What can hang from each mark:
q251: q606 q935
q935: q251 q780 q876
q939: q606 q935
q780: q935
q606: q251 q582 q939
q582: q606 q935

Known rows, with every way that one mark hangs from another:
q939{q606{q251 q582{q935}}}: [-45.2 -24.0  -9.0  -3.6   1.9 -37.4   5.0  12.7 -31.3  -1.2 -18.7  15.0
 -35.2  -3.1   2.8 -11.8  -8.6  -8.7  35.2  26.5  -3.7  24.2]
q935{q251 q780}: [-12.5   4.2 -18.4 -13.9  -1.9  40.5  -7.6  19.3 -14.4  -7.9  20.8  -0.9
  10.0   9.6  17.3   2.7 -23.1  20.5  -4.4  12.3  -4.8  16.0]
q582{q606 q935{q251 q780 q876}}: [ -3.3   2.2 -21.3 -18.6  -1.2  44.4 -24.2  31.1 -18.7 -12.8  19.2   2.4
  -0.6  33.5  18.1 -13.3 -40.2   1.4  24.5  -3.4  13.0  40.1]
q935{q251 q780 q876}: [  1.8   0.9  -9.3 -31.5   3.9  53.7 -18.0  27.7  -0.8 -11.5  32.5  -8.1
  14.6  17.4  22.6   3.6 -45.3  16.2  -3.7   0.1   9.7  18.3]
q939{q935}: [ 11.6  15.4   4.7   0.1  13.4  -6.3  -9.1  11.4 -14.0   8.7 -15.7   9.1
  -5.9  17.2  -4.2   3.7  -2.8 -18.9  15.6 -14.6 -15.9   6.0]
q606{q582 q939}: [-25.2 -10.2  10.7  30.7   3.3 -16.0  24.5 -12.7   9.8  15.5  -1.4   3.2
  -2.0 -36.2  -4.5  22.6   2.2 -21.0  19.6   4.1  16.0   1.6]
q780{q935}: [ 11.1  11.1   8.1 -13.2   3.6 -10.3   9.5   3.2  -3.2   1.9 -22.1  -8.1
   8.0  15.4  -0.7  11.7   6.2  -6.2  -4.6 -19.5   6.5   6.4]
q780{q935{q251 q876}}: [ 18.0   0.8  -0.4 -47.4  10.8  18.2  -5.3  24.8   1.4  -3.3   9.6  -3.5
   5.9  15.6  15.0   5.4 -33.3  -2.4 -10.1  -8.2  10.5  18.7]
q251{q606{q582 q939} q935{q780}}: [-25.8  -6.4   0.0  83.0   4.4 -23.4  15.9   6.2   1.1   4.8 -29.0 -15.8
 -11.6 -16.9 -16.2  29.6  -0.8 -19.7  27.3 -11.3   2.1   1.8]
q780{q935{q251{q606} q876}}: [ 13.7 -12.0 -13.3 -22.6   4.2 -16.6 -13.3  38.4  -4.8   8.1   9.7  -0.7
 -11.1  11.3   5.5  13.1 -26.7  -8.0  -7.2  -9.1   5.0  17.6]
q582{q606}: [ -4.7  -7.2 -10.8   6.8 -12.1  -5.3   3.8   9.2 -10.1   3.9   0.6   3.1
  -8.7  -3.4  -4.2 -12.4  18.1   2.3  -1.7  24.6  11.6  15.0]
q582{q606{q939} q935}: [-13.7   6.0  -3.6  30.3  -5.5 -18.1   3.7  -8.8  -7.2   9.5 -23.0  12.7
 -12.1   8.0  -6.3  -4.9   3.2 -38.7  36.6 -10.2   8.4  18.0]
q939{q606{q251{q935}}}: [-17.3 -13.8  -6.3   4.2   0.4 -26.8   1.2  18.2 -17.1 -22.2 -36.3  -4.7
 -32.9  12.2  -3.5 -29.6  -3.2  -0.2  -4.2  37.7 -18.5   8.5]
q939{q606{q582} q935{q780}}: [-15.6   6.5  -0.4  11.8   4.1  -0.2  15.4  30.0 -22.3   5.1 -18.5   7.0
  -8.5  11.7   1.9   6.0   6.7  -6.9  27.5   5.1  -1.1  23.2]
q606{q582{q935} q939}: [-26.0  -2.1  11.8  36.0  11.5 -17.5  14.1 -17.1   2.2  14.9 -16.5  10.0
  -7.8 -16.7  -5.3  17.8  -8.7 -36.8  49.4 -26.4   6.0   7.6]
q939{q606{q582}}: [-20.8 -21.0  -3.4  13.2  -5.9 -17.6  27.5  15.3  -2.8   3.6  -4.4   8.8
 -18.4 -22.5   0.0  -9.8  16.1  -0.4   8.5  26.9  10.7  10.5]
q935{q251{q606} q780 q876}: [ -4.4 -10.0 -22.7  -7.8  -2.2  17.3 -24.3  39.3  -7.2  -0.3  34.3  -4.6
  -2.9  14.5  14.3  10.6 -41.2  11.3   0.3   1.6   2.1  17.9]
q606{q251 q582}: [-39.2 -27.1  -1.9  -4.5   3.3 -26.4   4.2   1.2 -19.8   8.2   7.5  -2.2
 -16.6 -26.6  -0.6  12.3  -5.6   6.0   5.2  33.9   5.5  13.3]
q251{q935{q780}}: [  6.2  14.8   3.2  27.8   7.0  27.1  -3.9   6.4  -1.5 -24.6 -26.0 -22.0
   8.9  23.2  -3.8  -0.9  -8.8   8.5   5.8 -15.0  -5.1   0.9]
q780{q935{q251{q606{q939}} q876}}: [  3.7  -4.0  -5.1  -4.9   4.7 -26.7  -0.8  24.0   5.2  17.6   0.6   0.4
  -8.6   1.6   3.7  25.5 -30.4 -30.5   1.2 -16.7   8.5  14.7]

Rows:
[-11.8  24.5  -6.4   3.1  12.3  25.6  -7.3  17.3 -15.9  10.2  -0.7  10.8
   7.4  17.6  13.7  17.9 -29.3 -20.6  19.9  -7.6 -14.5  18.5]
q606{q939{q935{q251 q780}}}
[-13.4  -1.7   4.7 -12.9   5.4 -29.6 -16.1  13.3 -17.3  19.3  -8.0   4.6
 -19.2  13.9  -2.1   5.4 -22.0 -42.8  22.2  17.6   8.3  28.4]
q582{q606{q251 q939{q935{q876}}}}
[-13.8  10.8 -18.4  -8.8   5.5  39.1 -19.7  16.3 -21.3 -12.2   5.7   6.5
   4.2  30.3  17.7  -2.4 -36.2   6.2  24.9 -15.1 -11.2  21.4]
q582{q935{q251 q780}}
[ 19.0   7.2   6.4 -20.1   7.3  -7.4  -6.1  32.5  -2.4   0.6 -12.3  11.8
 -16.5  29.8   3.2 -14.6 -14.9 -24.6  15.2 -10.0  -4.2  15.3]
q939{q606 q935{q876}}
[-13.1   7.0  14.8   9.7  10.6  10.2 -13.4   1.6   2.9 -19.1 -19.3 -29.1
   4.9  25.1   1.8  14.2 -44.4 -16.5  14.1  -9.9   5.4   7.7]
q606{q251{q935{q780 q876}} q939}
[-27.2 -35.2 -27.2  19.9   1.2 -22.7   3.4  28.1 -16.3  20.0  23.2  14.7
 -29.6 -41.4  -0.8   9.6  -6.2   6.4   4.2  30.4  -2.3  15.5]
q935{q251{q606{q582}}}
[-17.7  -7.2 -34.0  10.1  -6.4   6.6 -15.0  32.8 -21.2   3.0  22.2   3.9
  -5.2   4.8   8.9   9.3 -16.0  17.8  -1.8  14.6 -11.3  14.6]
q935{q251{q606} q780}
[-22.7 -15.0 -23.3  25.8  -2.7 -27.7  -2.7  15.7  -5.9  21.1  13.9  15.3
 -21.2 -21.3  -0.8  11.5 -14.5 -19.0   4.2  18.3 -12.1   6.1]
q935{q251{q606{q939}}}
[ -2.5   0.2   7.1  -9.9  10.0  19.3 -23.0  15.0  -6.7 -28.5 -11.7 -30.1
   2.0  32.8   3.8   3.3 -42.4   5.9   2.9  -0.6   1.1  11.0]
q606{q251{q935{q780 q876}}}
[-17.9   3.3  -1.8   8.7   5.3   8.4 -14.5   8.7 -20.5 -24.3 -23.8 -25.6
  -0.1  24.7  -0.6  -0.3 -20.3  12.2   1.2  11.3 -12.1   7.2]
q606{q251{q935{q780}}}
[ 14.2   2.5  -0.2  33.2   5.7   3.6 -17.9  27.1   5.8 -16.9 -16.0 -23.8
  -3.5  27.6  -8.6   6.9 -27.0  -2.8   9.8 -28.1  -0.7   1.3]
q251{q606 q935{q780 q876}}
[-13.9 -23.2 -10.6 -19.3   8.3  10.1   2.0  33.4  -6.1  -4.6  11.2  20.6
 -28.5  -3.0  14.6 -20.3 -34.1 -10.9  32.6   9.2   8.1  31.6]
q939{q606{q582{q935{q251 q876}}}}
[ -4.4  -2.5 -23.2  -5.6   4.6  14.9 -33.9  36.3 -15.5  -3.6  17.1   3.8
  -7.1  33.5  12.2   6.4 -51.2  -3.3  28.8 -29.3  -5.9  24.7]
q582{q935{q251{q606} q780 q876}}
[-27.3  -2.7 -26.3  26.1  -7.2  -3.9  -4.8  18.1  -9.6  11.8  15.2   5.0
  -2.3  -3.5   7.5  20.0 -19.9  -5.6   7.5   9.0  -6.1  11.5]
q935{q251{q606{q939}} q780}
[ 18.7  12.9  13.3  11.0  10.9  40.2 -12.2  14.0  11.4 -28.5 -15.4 -28.4
  12.7  31.6   1.0   0.8 -30.4   2.1   7.8 -29.3   6.7   4.1]
q251{q935{q780 q876}}
[-19.4 -13.9  10.6   5.7  13.5  14.2  -8.5  14.7  -6.8 -20.5  -6.3 -28.3
  -2.1   5.9   1.7  13.2 -36.8   8.6  13.6   7.9  14.1  15.5]
q606{q251{q935{q780 q876}} q582}
[ 14.3  20.3   5.8 -19.5   5.2  18.2  -7.2  37.6  -7.6  -7.6 -10.5   1.8
  -0.6  49.0   9.8  -4.7 -21.4 -14.3  19.4 -17.9  -0.7  20.7]
q939{q606 q935{q780 q876}}
[-48.9 -22.0   4.4  13.9   4.7 -36.0  14.0 -12.4 -10.0  18.3   1.3   0.0
 -13.2 -34.8  -1.9  23.6  -7.7 -17.4  15.3  30.4  10.9   8.6]
q606{q251 q582 q939}
[-15.8 -15.7   6.3  41.4  10.4 -42.0  -1.5   1.4   9.7  22.5  -7.6   9.7
 -21.7 -11.3 -10.8  25.5 -26.6 -47.7  52.2 -39.1  14.1  11.2]
q251{q606{q582{q935{q876}} q939}}
[ -2.8  17.8 -14.0 -16.1  11.6  33.8 -17.3  31.9 -28.5  -0.1   5.0   9.3
   5.3  25.7  13.7   6.5 -27.8   1.1  10.8  -0.5 -18.8  21.9]
q939{q935{q251 q780}}
[ -5.4 -16.9  -6.3 -23.2  14.8   6.7   4.7  48.6 -12.5   7.8  10.7  22.9
 -27.4  -5.9  11.9 -11.8 -26.9 -15.0  18.0  23.3  -1.1  29.8]
q939{q606{q582} q935{q251 q876}}
[-35.1 -18.1  -4.5  -7.4   8.2 -43.8   5.8  27.9 -34.8  13.1 -17.1  16.1
 -36.1  -6.1   0.0  -5.0  -0.6 -13.6  21.9  40.5 -12.4  23.6]
q939{q606{q251 q582} q935}
[-10.7  -7.7 -27.8  -3.5  -3.4   7.3 -11.9  20.2 -25.3  -0.9   2.8  19.6
 -22.9   6.9   6.1 -25.6  -9.9  -5.7  20.0  16.8  -4.3  30.9]
q582{q606 q935{q251}}
[-26.1 -10.7  -5.1  31.6  -1.9 -31.6   3.0  -2.2 -12.5  -4.9 -34.0  -9.8
 -26.9  -6.4 -12.2  -9.6  -0.1 -21.6   8.0  39.6  -2.7  14.4]
q582{q606{q251{q935} q939}}
[ -8.8 -18.7  -4.6 -15.5  18.2  20.5  -9.1  18.4  -4.3   0.1  20.1  11.8
 -14.9  -8.1  10.7  -0.2 -44.2 -10.9  32.3 -11.8   7.6  25.1]
q606{q582{q935{q251 q876}}}
[-32.0  12.4  -6.8   7.7  -2.7 -16.3  -9.4  13.1 -36.1  13.9 -17.8   1.7
  -5.8  24.6   0.8  13.5  -5.2 -24.1  22.0  20.0   0.4  31.5]
q582{q606{q251 q939{q935{q780}}}}
[ -6.4  -5.8   8.7  -2.5  25.1   6.4   2.7  17.9   0.9  22.7  13.5  15.0
 -10.0 -17.5   7.7  19.1 -38.6 -37.4  29.1  -2.7   5.1  21.0]
q606{q582 q939{q935{q251 q876}}}
